Each row was made from one small tree. The marks that hang from a mark follow it in brackets, in alphabetical order. Every link used is in the known rows. Write each row's tree.
Known rows
desa[fiva[gedal kalavot]]: [-1.08 -0.31  2.89  1.65 -0.68  1.14 -0.02 -0.05 -0.09  1.27 -2.08  2.99
 -0.50 -2.90  1.98 -0.22  1.10  1.23  0.20 -0.28 -1.49]
desa[fiva]: [ 1.24  0.09  1.07  1.26 -0.60  0.37  0.10  0.49 -0.80  0.45 -0.95  2.21
  0.93 -1.94  0.63  0.01 -0.12  1.11  0.21 -0.09 -1.36]
papuz[fiva gedal]: [ 0.00  0.07 -1.12 -0.54 -1.48 -0.75 -0.15  0.46 -1.59 -0.70  0.18 -1.25
  1.90 -0.53 -0.14 -0.12  1.21 -0.02  2.79  2.27 -1.05]
kalavot[fiva papuz[gedal]]: [ 0.52 -0.90 -2.27 -1.39 -0.24  0.06 -1.76  1.62 -1.41 -1.68  0.19 -0.30
  1.77  0.15 -0.60 -0.96  1.41  0.32  0.27  3.83 -1.02]
nevos[desa[fiva[gedal kalavot papuz]]]: [-1.87  0.56  3.02  0.60 -1.31  1.90  0.56  0.20  0.00  0.73 -0.82  3.86
 -1.63 -2.70  3.18 -0.18  3.05  1.85 -0.78 -0.50 -1.32]
papuz[fiva[gedal]]: [-0.94  0.15  0.45  0.84 -0.36  0.30  0.77  0.78 -1.14  0.87  1.29 -0.52
 -0.05 -1.39  0.39 -0.20  0.53 -1.02  1.82  1.39 -2.10]
gedal[papuz[fiva[nevos[desa]]]]: [ 0.46  0.34 -0.05 -0.49  0.48  0.69  2.06  0.27 -0.75 -1.55  1.85 -0.56
  0.44 -0.80 -0.12 -0.11  1.45 -1.28  0.43  1.05 -0.35]
fiva[gedal kalavot[papuz] nevos[desa]]: [-3.07  0.31  1.79 -0.30 -0.85  3.14 -0.25  0.48 -0.33 -1.13 -0.96  2.52
 -0.30 -1.83  2.21 -0.67  3.85  0.84 -1.30  1.20 -0.53]
kalavot[fiva[nevos] papuz[gedal]]: [-0.18 -1.01 -2.43 -1.77 -0.17  1.03 -1.22  1.71 -1.72 -2.27 -0.21 -0.14
  2.67  0.27 -0.95 -0.91  1.84  0.13 -0.19  3.85 -0.52]
nevos[desa]: [ 0.68  0.90  0.19  0.34 -0.96  0.47  0.70  0.46 -0.47 -0.95  1.11  1.29
  0.24 -1.05  0.76  0.32  2.22  0.88 -0.34  0.35 -1.01]
papuz[fiva[gedal nevos]]: [-1.57  0.10  0.30  0.53 -0.33  1.20  1.34  0.82 -1.49  0.31  0.85 -0.42
  0.90 -1.17  0.09 -0.04  0.94 -1.20  1.39  1.45 -1.53]
nevos[desa fiva]: [ 1.18  1.61  0.37  0.02 -1.71  1.03  0.66 -0.02 -1.10 -0.52  1.41  3.28
  0.51 -1.51  0.94  0.02  1.55  1.34 -0.57 -0.43 -0.91]
papuz[gedal]: [ 0.43 -0.30 -0.43  0.51 -1.27 -0.44 -1.04  0.43 -0.62 -0.93 -1.33 -0.19
  1.70 -0.97 -0.28 -0.20  1.46  1.04  1.53  0.85 -0.56]
gedal[papuz[fiva[kalavot nevos]]]: [-1.15 -0.21  0.55 -0.88  0.27  0.70  1.97 -0.85 -0.04 -1.25  0.64 -0.49
  0.29 -0.26  0.52 -0.66  1.28 -0.84  0.57  1.35 -0.29]
gedal[fiva[kalavot] papuz]: [-1.23 -0.21  1.48  0.58 -0.44 -0.16  1.25 -0.81  2.47 -1.32  0.16 -0.48
  0.32 -0.40  1.83 -1.18  1.13 -1.10  0.37 -0.02  0.42]
papuz[gedal[fiva[nevos[desa]]]]: [-0.37  0.30 -0.31  0.53 -1.95  0.12  0.03  0.83  0.04 -1.90 -0.81 -0.43
  2.99 -0.69  0.56  0.07  2.62 -0.01  1.17  0.70  0.61]
kalavot[papuz[gedal]]: [ 0.58 -0.05 -1.11 -0.67 -1.03  0.30 -2.79  1.13 -0.90 -1.74 -0.81  0.27
  1.67 -0.81  0.19 -1.05  1.31  1.38  0.72  1.93 -0.56]
kalavot[fiva papuz]: [ 0.34 -0.65 -1.89 -1.25  0.37  0.42 -0.76  1.39 -1.06 -1.21  1.42  0.25
  1.05  0.34 -0.31 -1.09  0.66 -0.01 -0.69  3.54 -1.62]
desa[fiva[gedal nevos papuz]]: [-1.82 -0.34  2.87  1.34 -0.52  2.39  0.24  1.13 -0.66  1.25 -1.87  3.10
 -0.06 -2.50  1.61 -0.46  1.21  1.00 -0.32 -1.00 -1.42]
gedal[papuz[fiva[kalavot nevos[desa]]]]: [-0.94  0.30  0.59 -1.05  0.05  0.93  2.26 -0.60 -0.22 -1.51  1.14 -0.04
  0.05 -0.57  0.84 -0.32  2.13 -0.72  0.23  1.31 -0.13]

Write each row's tree
[-1.18  0.62  1.91 -0.45 -2.03  1.14  0.07 -0.10 -0.32 -0.20 -1.37  3.44
 -0.35 -1.81  2.89 -0.15  3.36  2.55 -0.36  0.04 -0.70] | nevos[desa[fiva[kalavot papuz[gedal]]]]
[-0.35  1.57  0.66 -1.48 -2.06  1.74 -0.35 -0.73 -0.71 -1.13  0.63  4.24
  0.00 -1.24  2.47 -0.97  2.39  2.20 -1.12  0.67 -0.64] | nevos[desa fiva[kalavot[papuz]]]
[-2.71 -0.32  2.14 -0.72 -1.88  1.80 -0.12 -0.57 -0.35 -0.10 -3.38  3.33
  0.82 -1.30  2.52 -0.74  2.39  2.55 -0.06  0.09 -0.35] | desa[fiva[kalavot nevos papuz[gedal]]]
[-1.00 -0.05  1.21 -0.57 -0.95  1.90 -0.40 -0.17 -0.69 -0.71 -2.14  3.20
  1.45 -1.51  1.80 -0.86  1.10  1.84 -0.80  1.11 -0.48] | desa[fiva[kalavot[papuz] nevos]]
[-0.28 -0.73 -1.91 -1.58  0.43  1.36 -0.22  1.45 -1.33 -1.75  0.91  0.45
  2.00  0.57 -0.66 -1.00  1.05 -0.19 -1.21  3.50 -1.00] | kalavot[fiva[nevos] papuz]
[-0.57  1.51  1.15 -0.74 -2.03  1.57  0.56 -0.10 -0.57 -0.03  1.15  4.01
 -0.46 -1.17  2.27 -0.63  2.15  2.03 -0.88 -0.98 -1.11] | nevos[desa fiva[papuz]]
[-4.34  0.73  1.85 -0.69 -2.42  1.72  1.69 -0.67  1.89 -0.93 -0.33  1.68
  0.94  0.40  3.60 -1.05  3.18  0.62 -0.79  0.06  0.26] | gedal[fiva[kalavot nevos[desa] papuz]]
[-0.86  0.52  0.81 -0.56 -2.15  0.88 -0.80 -0.27 -0.54  0.15 -0.71  2.92
  0.72 -0.79  1.37 -1.23  1.12  2.01  0.60 -0.68 -0.96] | nevos[fiva[papuz[gedal]]]
[-2.82 -0.74  2.75  0.92  0.46  2.26  1.10 -0.47  0.73 -0.50 -1.54  0.99
 -0.63 -1.81  1.01 -0.54  2.43 -0.36 -0.41 -0.14 -0.23] | fiva[gedal[papuz] kalavot nevos]
[-5.77 -0.47  3.28 -0.10 -1.17  3.12  0.71 -0.60  0.87  0.77 -2.09  2.61
 -1.06 -0.88  2.92 -1.15  3.15  1.37 -0.78 -0.29 -1.02] | fiva[gedal kalavot nevos papuz]
[-1.46  0.58  1.68  0.03 -1.36  1.82 -1.21 -0.33 -0.39  0.39 -0.67  3.52
 -0.30 -1.90  1.98 -1.48  1.10  1.37 -0.20  0.15 -1.37] | nevos[fiva[gedal kalavot[papuz]]]
[-0.14  0.50 -1.76 -1.71 -1.33  1.01 -1.29  1.33 -2.18 -2.17  0.40 -0.15
  2.14 -0.64  0.42 -0.77  2.25  0.37  1.02  3.13 -0.41] | kalavot[papuz[fiva[nevos[desa]] gedal]]
[-2.57  0.40  1.61 -1.34 -2.64  1.20 -0.62 -1.44  0.06  0.20 -1.60  3.55
  0.24 -0.55  2.58 -1.52  1.90  2.73  0.31 -0.36 -0.74] | nevos[fiva[kalavot papuz[gedal]]]
[-0.39 -0.12  1.44  0.32 -1.47  0.58 -0.85  0.57 -0.63  0.55 -2.00  2.54
  0.55 -1.71  1.56 -0.66  1.10  2.06  0.63 -0.31 -1.04] | desa[fiva[papuz[gedal]]]
[-1.73 -0.55 -0.69 -1.46 -0.82  1.41  1.14  0.99 -0.95 -1.11  0.29  0.90
  1.16  0.35  0.31 -0.15  3.28  0.60 -0.79  2.01 -0.84] | kalavot[fiva[nevos[desa] papuz[gedal]]]
[-0.87 -0.20  0.93 -0.57 -1.26  1.68 -0.96  0.06 -0.94 -1.09 -2.93  2.87
  1.83 -1.61  1.65 -0.74  1.70  2.04 -0.23  1.25 -0.19] | desa[fiva[kalavot[papuz[gedal]] nevos]]
[-2.74  0.24  0.52 -0.51 -1.67  1.19  0.14 -0.26  1.33 -1.76 -0.58  0.54
  2.25  0.33  2.28 -1.49  1.59 -0.09 -0.28  1.36  0.38] | gedal[fiva[kalavot[papuz] nevos]]
[ 1.15  1.14  1.78  1.27 -0.43  1.50  0.67  0.62 -0.73 -0.22  1.37  2.96
 -1.01 -3.11  0.74 -0.14  1.86  0.05 -0.35 -1.30 -0.87] | nevos[desa fiva[gedal[papuz]]]
[ 0.30  0.65  0.93 -0.46 -1.65  1.03 -0.71  0.38 -0.88 -1.14 -1.08  3.07
  0.40 -2.10  2.15 -0.12  2.85  2.12 -0.37  1.13 -0.51] | nevos[desa[fiva[kalavot[papuz[gedal]]]]]
[ 0.22  0.72  1.23  0.05 -1.68  0.94  0.06  0.87 -0.83 -0.26 -0.63  2.91
  0.05 -2.06  1.93  0.10  2.69  2.00 -0.11 -0.24 -0.81] | nevos[desa[fiva[papuz[gedal]]]]
[-2.91  1.23  3.09 -0.36 -2.22  2.53  0.45 -0.63  0.13  0.76  0.06  4.83
 -1.92 -2.02  3.57 -0.88  3.30  2.07 -0.90 -1.04 -1.35] | nevos[desa fiva[gedal kalavot papuz]]
[-0.61 -0.12  0.61 -0.67  0.25 -0.01  1.45 -0.85  0.18 -0.77  1.01 -0.59
 -0.42 -0.51  0.75 -0.77  0.87 -0.71  0.89  1.28 -0.74] | gedal[papuz[fiva[kalavot]]]
[-1.22  0.62  0.47  0.37 -0.50  1.49  1.73  1.07 -1.64 -0.18  1.45  0.06
  0.51 -1.50  0.43  0.27  2.03 -1.02  0.93  1.40 -1.45] | papuz[fiva[gedal nevos[desa]]]
[-1.84 -0.35  2.83  1.41 -0.63  2.10  0.55  0.05 -0.38  0.67 -2.50  3.16
  0.44 -2.60  1.58 -0.13  1.50  0.99 -0.26 -0.25 -1.01] | desa[fiva[gedal kalavot nevos]]
[-3.43  0.49  3.05  0.04 -1.77  2.06 -0.07 -0.98  0.40  1.49 -0.97  4.06
 -1.34 -1.40  2.95 -1.53  1.60  1.81 -0.20 -1.04 -1.63] | nevos[fiva[gedal kalavot papuz]]
